Each row was made from one small tree. Brackets hold a mark, then the marks that hang from it, in the order of their numbers. Every link used is in the known rows. Write each row's tree.
In the rows, 128 means zero.
Known rows
{J992 {J262 {J681 J443}}}: [131 110 108 139 101 140 112 127 134 141 130 127 131 121 111 123 123 123
 118 134 132 104 149 125 117 142 125 123 141 137 155 153 130  99 123 140
 135 131  92 149 117  97 126 123 123 136 122 139 139 119 133 135 137]
{J225 {J443 J262}}: [119 137 125 147 116 134 110 117 130 121 129 129 132 133 116 126 144 118
 145 131 119 103 136 114 113 137 128 122 139 130 144 132 135 119 121 121
 107 141  71 155 143 119 132 135 121 139 123 132 126 146 147 129 138]
{J88 {J443 J262}}: [142 103 123 153 112 137 103 136 135 119 125 144 138 119 118 125 149 117
 131 140 120 101 134 111 113 134 152 125 106 128 132 159 119 118 119 129
 114 138  83 116 113 152 132 130 127 144 120 134 121 135 148 139 149]
{J91 {J217 {J443 J566}} J554}: [138 121  93 193 123 117 104 134 143 100 132 110 146 128 117 143 132 118
 131 156 116 118 130  96 115 125 151 138 115 101 155 158 132 109 117 138
 158 132  63 147 104 118 145 134 114 142 120 124 154 133 140 135 121]
{J566 J494}: [127  95 127 134 120 150 111 109 137 143 120  94 149 132 112 133 131 126
 135 113 128 128 129 119 123 142 141 129 102 126 143 139 113 112 132 149
 121 139 109  93 125 140 130 125 115 127 130 122 112 130 132 133 147]
{J88 {J443 J217 {J262 J681}}}: [140 103 107 148 100 136 101 135 146 135 130 124 141 123 121 126 150 115
 131 146 131  90 130 111 110 135 154 122 113 118 126 161 129 112 116 123
  91 134  62  98 101 146 130 133 129 143 117 147 117 136 146 145 174]
{J91 J217 J554}: [133 129  99 183 116 129 109 123 134  97 128 104 146 127 110 140 122 115
 130 146 119 128 128 108 122 126 141 129 103 102 149 164 132 121 115 138
 149 138  77 142 105 122 148 138 111 139 123 120 142 130 146 128 122]
{J378 {J806 {J443 J217 J262 J566} J474}}: [140 136 104 162 114 147  91 130 134 141 149  96 142 109 120 127 152 125
 146 132 127 105 140 122 124 147 140 110 117 113 132 128 153 149 124 132
  76 131  53  54 128 198 131 145 129 141 121 127 121 135 156 138 155]
{J566 {J217 {J443 J262}} J250}: [134  81 124 140 125 138 111 115 159 141 116  57 141 120 107 129 142 119
 141 133 126  91 136 105 122 133 134 131 131 116 131 144  99 116 133 154
 138 129 116  68 111 128 128 162 124 123 122 128 137 136 131 150 108]
{J378 J806}: [136 118 137 154 110 149 108 114 126 150 124  98 148 119 110 128 142 120
 133 126 127 117 133 126 118 141 136 119 119 126 128 139 130 132 124 133
 116 136  85 100 142 153 140 141 116 140 127 115 127 135 132 132 132]
{J781 {J992 {J262 {J443 J217 J566} J681}}}: [111  92 120 143 104 140  98 145 137 153 136 137 140 126 128 130 129 119
 131 136 141  94 140 121 113 144 117 129 174 127 147 168 137 112 132 145
 130 130  88 117 112  82 121 131 132 128 122 135 124 114 148 131 141]
{J781 {J992 J262}}: [119  97 128 149 113 144 105 136 133 129 122 141 144 125 120 129 127 121
 125 139 130 101 142 122 116 140 118 132 153 140 151 163 133 119 132 157
 142 132 124 154 132  95 127 125 127 128 126 123 123 113 148 124 127]
{J88 {J443 {J217 J91} J262}}: [142  88 119 153 116 135 103 136 139 122 121 122 146 120 123 135 148 117
 131 144 123  87 130 104 109 137 151 128  97 123 133 161 129 114 114 118
  93 136  86 100  95 146 130 123 128 144 117 145 112 145 139 142 161]
{J88 {J443 J262 {J566 {J217 J91} J250}}}: [143  89 119 142 127 135  96 137 147 118 128 115 139 116 118 132 158 116
 138 132 121  90 138 107 117 136 146 130 125 118 132 163 112 122 129 132
 115 137  84  65  98 162 127 130 128 135 117 137 134 147 142 147 132]
{J378 {J806 {J443 {J217 J91} J566}}}: [132 123 126 155 118 146 100 127 131 151 136  95 152 115 115 138 142 123
 143 122 126 106 139 120 119 148 143 114 120 123 130 132 143 137 124 124
 101 132  82  70 126 170 133 141 127 141 122 125 125 147 135 131 140]
{J262 {J443 {J217 J91}} J681}: [102  98 128 138  92 138 106 126 136 191 139  93 134 132 120 135 123 118
 142 126 142 101 120 108 106 145 120 120 133 109 135 163 129 104 115 111
 116 134  51  68  95  75 123 142 130 136 124 151 111 137 131 143 156]
{J806 J378 {J443 J217 {J262 J681}} J474}: [136 147  70 155 103 152  94 116 148 152 146 111 125 122 115 122 133 132
 157 135 127  93 135 112 124 138 128 104 106 125 142 127 154 148 118 124
  83 130  41  71 135 196 118 150 145 136 119 141  98 125 181 129 198]
{J443 J217 {J262 J681}}: [135 131  91 143  97 138  98 134 151 149 132  86 140 132 123 121 144 118
 141 150 136  97 121 124 116 144 128 122 124 113 134 142 147 114 123 125
  85 136  61  83 107 120 125 143 122 139 114 153 114 133 146 144 177]
{J217 {J91 J554} J443}: [127  98 131 187 128 123 113 121 137 130 117 112 143 130 115 150 127 126
 130 151 114 101 127  81  99 132 141 143 117 123 167 152 127 102 118 118
 157 131  96 129 118  93 139 113 118 145 125 137 123 149 124 132 119]
{J494 {J443 J217 J566}}: [134 109 111 123 121 129 113 127 143 144 132 134 131 132 122 135 135 118
 143 135 130 112 134 116 109 140 129 129 146 123 119 141 120 109 128 124
 117 130  92 154 117 141 124 140 124 144 115 119 137 158 147 147 148]
{J494 J443}: [127 110 131 129 116 134 122 114 134 139 121 144 126 130 110 128 125 119
 139 129 124 120 137 117 107 134 124 124 129 130 123 149 108 113 126 128
 140 133 108 171 135 134 132 142 122 145 121 109 129 147 151 140 130]
{J262 {J443 J217 {J566 J250 J494}} J681}: [ 99  90 117 117  99 140  97 126 148 194 149  87 133 129 123 132 134 120
 147 115 149 110 126 117 119 147 129 121 148 100 128 151 121 108 127 125
 107 133  49  43  82 105 117 149 130 124 121 146 123 135 129 151 163]
{J262 J443}: [106  96 143 143 108 140 109 131 119 158 134 126 133 124 117 133 125 119
 143 118 127 116 127 111 114 142 121 125 129 123 130 152 115 114 121 122
 137 138  80 107 109  91 125 142 129 138 129 133 120 133 139 136 132]
{J681 J262 J443}: [130 111 122 137 119 125 114 108 114 168 128 125 132 108 115 129 120 118
 129 117 127 126 141 117 127 141 114 125 144 136 147 141 128 102 121 128
 159 135 128 228  98  89 122 141 133 137 123 127 141 128 151 126 147]
{J88 {J443 {J217 J91} {J262 J681}}}: [140  96 115 150 105 136 101 132 145 134 123 115 143 123 121 131 148 116
 130 145 128  86 128 106 107 137 151 124 105 118 135 165 132 111 114 118
  92 135  68  92  97 140 130 125 129 145 117 150 112 142 141 145 166]
{J250 {J566 {J217 J91 J443} J494}}: [130  77 122 157 124 137 104 111 145 119 121  61 154 141 109 139 134 125
 134 128 127  90 137  95 115 134 130 147 112 133 154 169 103  94 131 131
 152 134 113  47 120 132 137 126 127 121 130 127 131 143 127 136 148]
{J443 J217 {J566 J494}}: [137 100  96 129 127 139 100 131 149 146 137  91 154 135 128 141 144 123
 138 124 135 113 125 118 125 150 141 135 134 118 134 127 135 108 133 139
  93 135  86  86 102 148 120 124 122 127 120 137 128 147 129 143 169]
{J262 J443 J681}: [100 111 132 138  89 141 106 124 130 188 142 115 126 130 114 126 123 119
 140 122 139 113 126 117 109 142 120 117 142 113 132 159 117 109 121 120
 137 137  49  81 112  82 125 146 129 136 126 142 119 126 139 139 145]
{J443 J217}: [132 106 111 138 112 140 112 124 140 152 125 102 149 132 119 138 131 118
 131 139 131 109 123 115 119 142 132 125 121 126 127 134 135 112 118 134
 105 133 100 131 111 124 128 135 123 134 123 137 120 142 133 138 160]
{J443 {J217 {J91 J554}} {J566 J250}}: [125 100 104 139 132 130 101 127 152 144 134  92 146 127 123 150 137 121
 139 141 130 107 128 105 122 144 127 134 137 111 141 137 140 121 126 128
 113 133 101  86  81 132 127 127 120 128 117 143 133 160 123 143 141]
{J494 {J443 J217 J262}}: [135 110 112 131 114 130 114 127 143 127 125 126 128 128 120 125 138 117
 147 141 128 104 131 118 108 138 128 127 123 122 121 146 123 111 125 121
 104 133  98 142 116 134 127 149 123 149 113 122 121 150 155 148 150]
{J992 {J262 {J681 {J443 J566}}}}: [133 111 102 137 103 139 109 132 135 143 136 131 131 121 115 124 127 123
 120 134 131 103 150 127 118 144 124 124 150 136 156 153 132  99 125 141
 135 132  86 147 115 100 125 121 124 136 120 141 146 122 133 137 137]
{J262 {J681 {J443 {J217 J91} {J566 J250}}}}: [124 102 111 129 105 134 106 111 148 196 132 101 131 123 112 136 122 118
 135 129 140 113 131 117 115 139 118 117 141 118 140 145 126 105 124 131
 126 132  81 108 100 110 125 127 128 129 118 145 136 137 134 141 153]
{J88 {J443 {J217 J91} J262 {J566 J494}}}: [145  82 111 145 126 135  93 142 146 122 130 114 149 124 129 138 158 120
 136 134 126  92 130 105 115 143 157 134 109 118 138 155 130 112 123 120
  86 138  78  71  89 162 124 115 126 139 117 144 117 150 137 147 167]
{J217 {J443 {J262 J681} {J566 J250}}}: [131 115 104 151 117 124  95 136 156 154 131 113 128 126 122 123 148 124
 141 151 124 101 136 107 110 138 137 134 138 120 144 135 128 110 132 135
 137 130  69 110 119 117 127 141 124 136 115 144 139 132 134 149 138]
{J494 {J443 J566}}: [130 114 122 126 123 130 113 124 138 140 129 149 125 131 116 130 133 119
 143 129 124 119 139 118 109 138 124 128 148 128 125 143 110 114 132 128
 140 133  98 163 131 144 127 137 123 145 118 112 140 152 150 143 130]

Which tree is each row?
[136 108 107 150 118 135 103 136 141 130 120  82 146 129 125 133 142 121
 142 147 124  94 122 112 114 146 125 130 104 121 144 143 149 117 121 112
  88 139  96  86 102 116 125 129 121 142 116 151 107 146 137 141 157]	{J443 {J217 J91} J262}
[138  79 128 124 127 149 120 102 152 129 119  62 148 132 107 136 136 121
 142  99 133 106 132 114 118 137 141 133 126 115 128 155  85 102 139 147
 121 135 114  56 127 149 126 142 118 128 128 102 123 146 142 144 126]	{J566 J217 {J494 J443}}
[135 116 101 196 119 121 109 126 140  98 126 106 147 126 112 141 125 118
 128 157 116 118 129  94 113 123 153 135 104 103 154 160 131 108 114 140
 158 132  71 152 108 111 147 138 113 141 122 123 145 128 140 132 123]	{J91 {J217 J443} J554}
[142 142  65 154 119 146  88 130 146 138 153 123 129 120 122 126 143 133
 160 133 122  94 137 111 129 142 127 112 116 127 141 119 158 152 124 125
  83 131  47  72 132 211 114 142 146 137 117 139 110 134 179 131 190]	{J806 J378 {J443 J217 J262 J566} J474}
[125 106 117 139  99 137 112 108 142 189 127 101 134 127 110 135 117 118
 130 129 139 111 128 116 111 138 120 117 133 121 142 148 126 101 120 127
 125 133  84 116 108  99 127 125 127 135 121 144 127 131 137 137 157]	{J262 {J681 {J443 {J217 J91}}}}
[124 121 113 153 130 143  99 129 142 130 141  97 148 123 111 145 132 127
 147 106 122 108 140 111 124 147 142 122 130 119 145 138 120 122 135 137
 133 134  99  48 118 158 125 129 130 132 124 129 124 146 145 127 127]	{J806 {J443 {J566 {J217 {J91 J554}} J494}}}
[137  91 107 130 139 140  90 129 159 125 130  50 143 124 120 131 156 124
 152 119 126 102 135 120 130 146 128 137 126 108 147 145 116 125 146 142
 108 141 100   4 100 155 120 135 117 123 117 134 128 146 136 148 122]	{J443 J262 {J566 {J217 J91} J250 J494}}
[116 112 110 137  99 140 102 146 131 140 145 128 130 125 121 123 133 124
 127 131 133  98 146 123 116 148 124 127 160 128 150 159 131 104 126 129
 132 134  62 113 110  90 122 131 126 137 123 146 140 124 131 141 136]	{J992 {J262 {J443 J566} J681}}
[137 113 102 147 134 133  90 137 155 117 136  72 138 121 118 132 153 120
 150 133 122  98 134 118 126 142 120 136 145 107 148 148 124 130 141 135
 123 140  89  29  97 141 125 138 119 131 114 138 138 150 142 145 114]	{J443 J262 {J566 {J217 {J91 J554}} J250}}
[131  88 112 140 117 139 102 114 146 107 129  75 144 140 108 128 139 120
 140 124 131  97 140 112 120 134 124 141 121 129 140 173  98 101 136 131
 140 136 109  51 121 151 137 140 126 126 124 115 133 143 147 139 155]	{J250 {J566 J217 {J494 {J443 J262}}}}
[134 128 124 159 109 147  99 127 131 139 135  93 148 111 115 127 145 122
 145 129 128 104 137 126 121 146 145 111 108 121 126 133 144 137 123 128
  92 133  81  71 127 170 135 152 126 144 120 126 117 135 144 132 148]	{J378 {J806 {J443 J217 J262}}}
[141  89 112 141 126 131  95 127 135 145 134 121 133 114 119 133 136 121
 141 115 128 122 136 123 125 142 127 130 130 123 145 137 121 105 135 134
 122 139  94 106 101 127 120 115 125 135 116 133 137 130 147 138 145]	{J681 {J443 J262 {J566 J494}}}
[138 116 108 151 132 136 102 132 144 132 136  87 147 132 117 145 141 121
 138 125 122 103 131 111 118 142 124 137 155 118 146 147 119 116 135 132
 138 138  86  65 118 131 126 121 121 133 123 130 143 156 135 135 116]	{J443 {J566 {J217 {J91 J554}}}}
[129  85 118 138 118 140 107 108 144 113 127  79 146 140 106 132 134 120
 136 120 132 101 140 111 119 133 126 141 125 131 137 171  95 100 135 134
 145 135 114  64 123 152 137 139 126 123 127 113 135 145 143 137 154]	{J250 {J566 J217 {J494 J443}}}
[119  89 117 141 107 141 110 145 124 121 136 125 139 120 123 128 131 122
 125 133 129  94 142 116 118 148 130 130 134 133 144 154 135 104 118 130
 118 133  89 131 100  88 121 133 126 137 124 142 130 127 128 141 137]	{J992 {J262 {J443 J217}}}
[124  86 118 138 117 142 104 146 129 114 140 110 140 122 122 129 139 124
 129 118 128  96 146 120 122 149 131 135 150 129 150 156 121 103 131 138
 126 135  85  94 105 101 119 129 125 133 125 134 138 129 128 141 123]	{J992 {J262 {J443 {J566 J217 J494}}}}
[103 105 122 135  87 139 106 128 137 190 143 100 133 132 120 130 125 117
 140 127 145 104 120 114 110 143 124 118 141 108 125 157 126 104 117 117
 113 134  44  81  97  84 123 149 131 135 124 148 117 130 137 144 163]	{J262 {J443 J217} J681}
[145  98 104 159 123 128  93 147 144 112 135 130 145 121 129 140 157 116
 134 147 123  88 130 103 111 139 152 133 119 115 137 160 136 115 120 115
  95 137  67  82  89 154 128 116 127 146 114 146 124 152 142 144 159]	{J88 {J443 {J217 {J91 J554}} J262 J566}}
[136 108 103 138 105 140 109 130 140 140 136 113 133 121 113 125 129 122
 119 130 132  95 150 126 119 143 124 126 156 133 153 155 125  97 128 141
 135 131  86 129 115 102 123 124 124 133 121 140 148 125 134 139 130]	{J992 {J262 {J681 {J443 {J566 J217}}}}}
[103 119 122 135  94 136  97 135 135 189 151 120 125 131 120 128 131 120
 143 121 138 113 128 119 111 145 118 120 160 111 134 156 123 109 127 119
 135 137  35  72 111  92 121 142 131 136 123 143 131 131 140 141 146]	{J262 {J443 J566} J681}
[134 125 119 160 109 151 103 116 131 152 140  95 146 110 112 131 140 125
 139 128 129 108 140 118 122 143 142 107 108 118 129 130 145 145 118 136
  87 129  69  77 132 191 135 145 128 139 127 121 118 132 151 133 151]	{J378 {J806 {J443 J217} J474}}
[141 124  85 160 129 126  86 153 149 117 140  95 146 130 133 141 153 121
 145 151 125  95 123 112 117 148 127 139 138 109 151 142 157 118 128 114
  92 139  68  62  89 127 123 118 119 143 111 153 124 156 141 142 156]	{J443 {J217 {J91 J554}} J262 J566}
[138 136  79 156 114 126  85 146 156 138 146  86 142 133 131 136 151 120
 145 153 132  91 122 115 113 147 125 133 145 103 153 149 159 115 129 111
  91 138  48  45  92 121 123 122 119 143 109 160 123 153 142 145 165]	{J443 {J217 {J91 J554}} {J262 J681} J566}
[115 124 114 131 115 127 103 134 118 159 145 108 139 122 130 129 136 118
 139 124 129 115 132 115 125 151 119 131 155 124 139 146 141 111 121 116
 136 136  88 170  91  87 117 156 134 137 123 137 132 138 143 135 155]	{J681 {J262 {J443 J217 J566}}}
[145 109  97 145 108 132  92 145 150 135 140 129 141 124 127 128 158 116
 134 145 131  89 131 113 112 140 151 126 129 115 127 155 133 112 121 124
  90 135  51  87  98 156 126 129 130 142 113 148 129 142 147 148 173]	{J88 {J443 J217 {J262 J681} J566}}
[133  97 101 146 132 135  99 130 149 134 136  81 157 135 128 153 141 124
 138 128 132 108 123 106 120 148 140 140 129 111 151 138 140 108 129 128
 101 136  86  62  90 136 124 110 117 132 120 140 122 159 124 139 158]	{J443 {J217 {J91 J554}} {J566 J494}}
[131  48 134 136 141 144 112 101 165 137 108  18 152 123 109 138 142 126
 145 113 128  92 135  96 122 137 144 140 101 109 150 149  92 110 137 150
 124 132 132  16 101 133 126 144 117 116 125 126 116 142 119 151 110]	{J566 {J217 J91 {J443 J262}} J250 J494}
[136 159  69 153 110 148  86 123 146 149 155 129 118 122 114 119 139 134
 160 130 121 102 142 117 125 141 120 107 125 127 149 127 150 155 128 129
 105 133  33  65 146 205 117 141 145 137 119 136 112 127 183 128 180]	{J806 J378 {J443 {J262 J681} J566} J474}
[138  86 115 159 120 128 105 123 134 143 125 110 137 113 118 142 127 117
 136 134 130 106 127 108 117 138 123 129 118 119 147 146 135 103 120 118
 112 136 103 115  85 103 125 117 125 142 116 143 125 138 145 136 151]	{J681 {J443 {J217 {J91 J554}} J262}}
[130 137  95 155 115 154 104 106 132 149 139 134 126 122 105 128 121 133
 152 122 117 109 141 108 126 136 125 107 103 138 144 126 138 152 118 134
 119 132  67 107 152 200 123 140 144 134 128 123 106 127 174 120 168]	{J806 J378 J443 J474}
[134 148  91 150 119 144  91 133 138 133 140 140 129 123 114 124 137 130
 164 123 115 104 140 122 126 145 130 117 125 140 139 125 138 142 133 120
 126 137  74  89 142 179 118 145 142 139 114 133 117 140 165 122 162]	{J806 J378 {J443 J262 J566}}
[130 115 103 134  99 135 106 116 145 191 137 112 133 126 114 134 124 118
 131 129 141 114 130 121 115 140 120 118 149 118 137 142 126 101 125 132
 122 132  67 118 110 110 124 127 128 133 119 143 137 132 140 139 162]	{J262 {J681 {J443 J217 J566}}}
[131 118 107 129 104 131 112 124 148 142 127 120 126 131 118 122 137 117
 145 143 134 103 130 121 105 138 127 123 130 117 122 151 126 108 125 118
 103 132  83 131 120 130 127 151 123 149 111 128 121 147 156 150 158]	{J494 {J443 J217 {J262 J681}}}
[144  97  98 139 111 136  91 140 153 133 138 117 145 125 127 129 159 118
 134 136 133  93 130 113 115 141 160 127 123 112 131 157 129 110 125 127
  84 136  51  66  94 162 125 125 128 137 115 146 122 141 142 149 180]	{J88 {J443 J217 {J262 J681} {J566 J494}}}
[132 106 121 190 128 121 104 131 141 115 119 108 141 128 119 142 137 126
 137 156 112  95 127  85  99 134 138 146 115 119 170 154 135 105 121 114
 146 134  88 103 113  95 136 116 116 150 120 143 117 146 132 135 121]	{J217 {J91 J554} {J443 J262}}
[129 126 117 133 105 131 111 122 143 140 126 133 120 130 113 117 135 118
 146 137 128 113 135 123 104 136 123 122 134 122 128 155 116 113 129 123
 127 135  87 133 133 131 131 148 121 150 115 120 123 142 159 145 140]	{J494 {J443 {J262 J681}}}
[114 107 118 139  94 142 107 138 128 140 139 125 130 124 117 121 127 123
 125 131 133  98 146 123 115 146 123 124 144 130 150 162 129 103 122 130
 133 133  71 116 113  81 125 135 126 137 125 143 130 121 131 139 135]	{J992 {J262 J443 J681}}
[107  84 126 126 116 136 100 137 134 167 143 113 134 122 126 137 135 118
 147 123 135 109 127 111 122 147 124 128 143 113 121 142 123 116 124 123
 117 134  74  85  82 107 117 146 131 130 122 140 131 141 130 147 147]	{J262 {J443 J217 {J566 J250}}}
[132 105 110 134 104 139 104 111 147 184 136  96 133 126 109 133 126 120
 134 115 140 115 133 122 118 138 124 120 149 116 140 149 111  99 132 139
 133 134  73  86 115 116 124 126 126 128 123 135 139 129 141 138 147]	{J262 {J681 {J443 {J566 J217 J494}}}}
[125 108 112 150  99 134 110 109 143 179 132 105 135 125 110 139 118 118
 129 132 140 113 127 113 111 136 122 120 139 114 145 153 128 100 119 127
 128 133  75 111 103  99 131 124 124 135 121 144 128 133 139 135 156]	{J262 {J681 {J443 {J217 {J91 J554}}}}}
[111  82 132 147 110 140 105 143 129 138 128 139 144 124 126 132 127 119
 130 134 135  93 139 117 116 142 120 132 156 132 145 167 133 114 129 147
 131 131 110 135 114  83 123 132 131 128 125 130 119 114 147 128 137]	{J781 {J992 {J262 {J443 J217}}}}
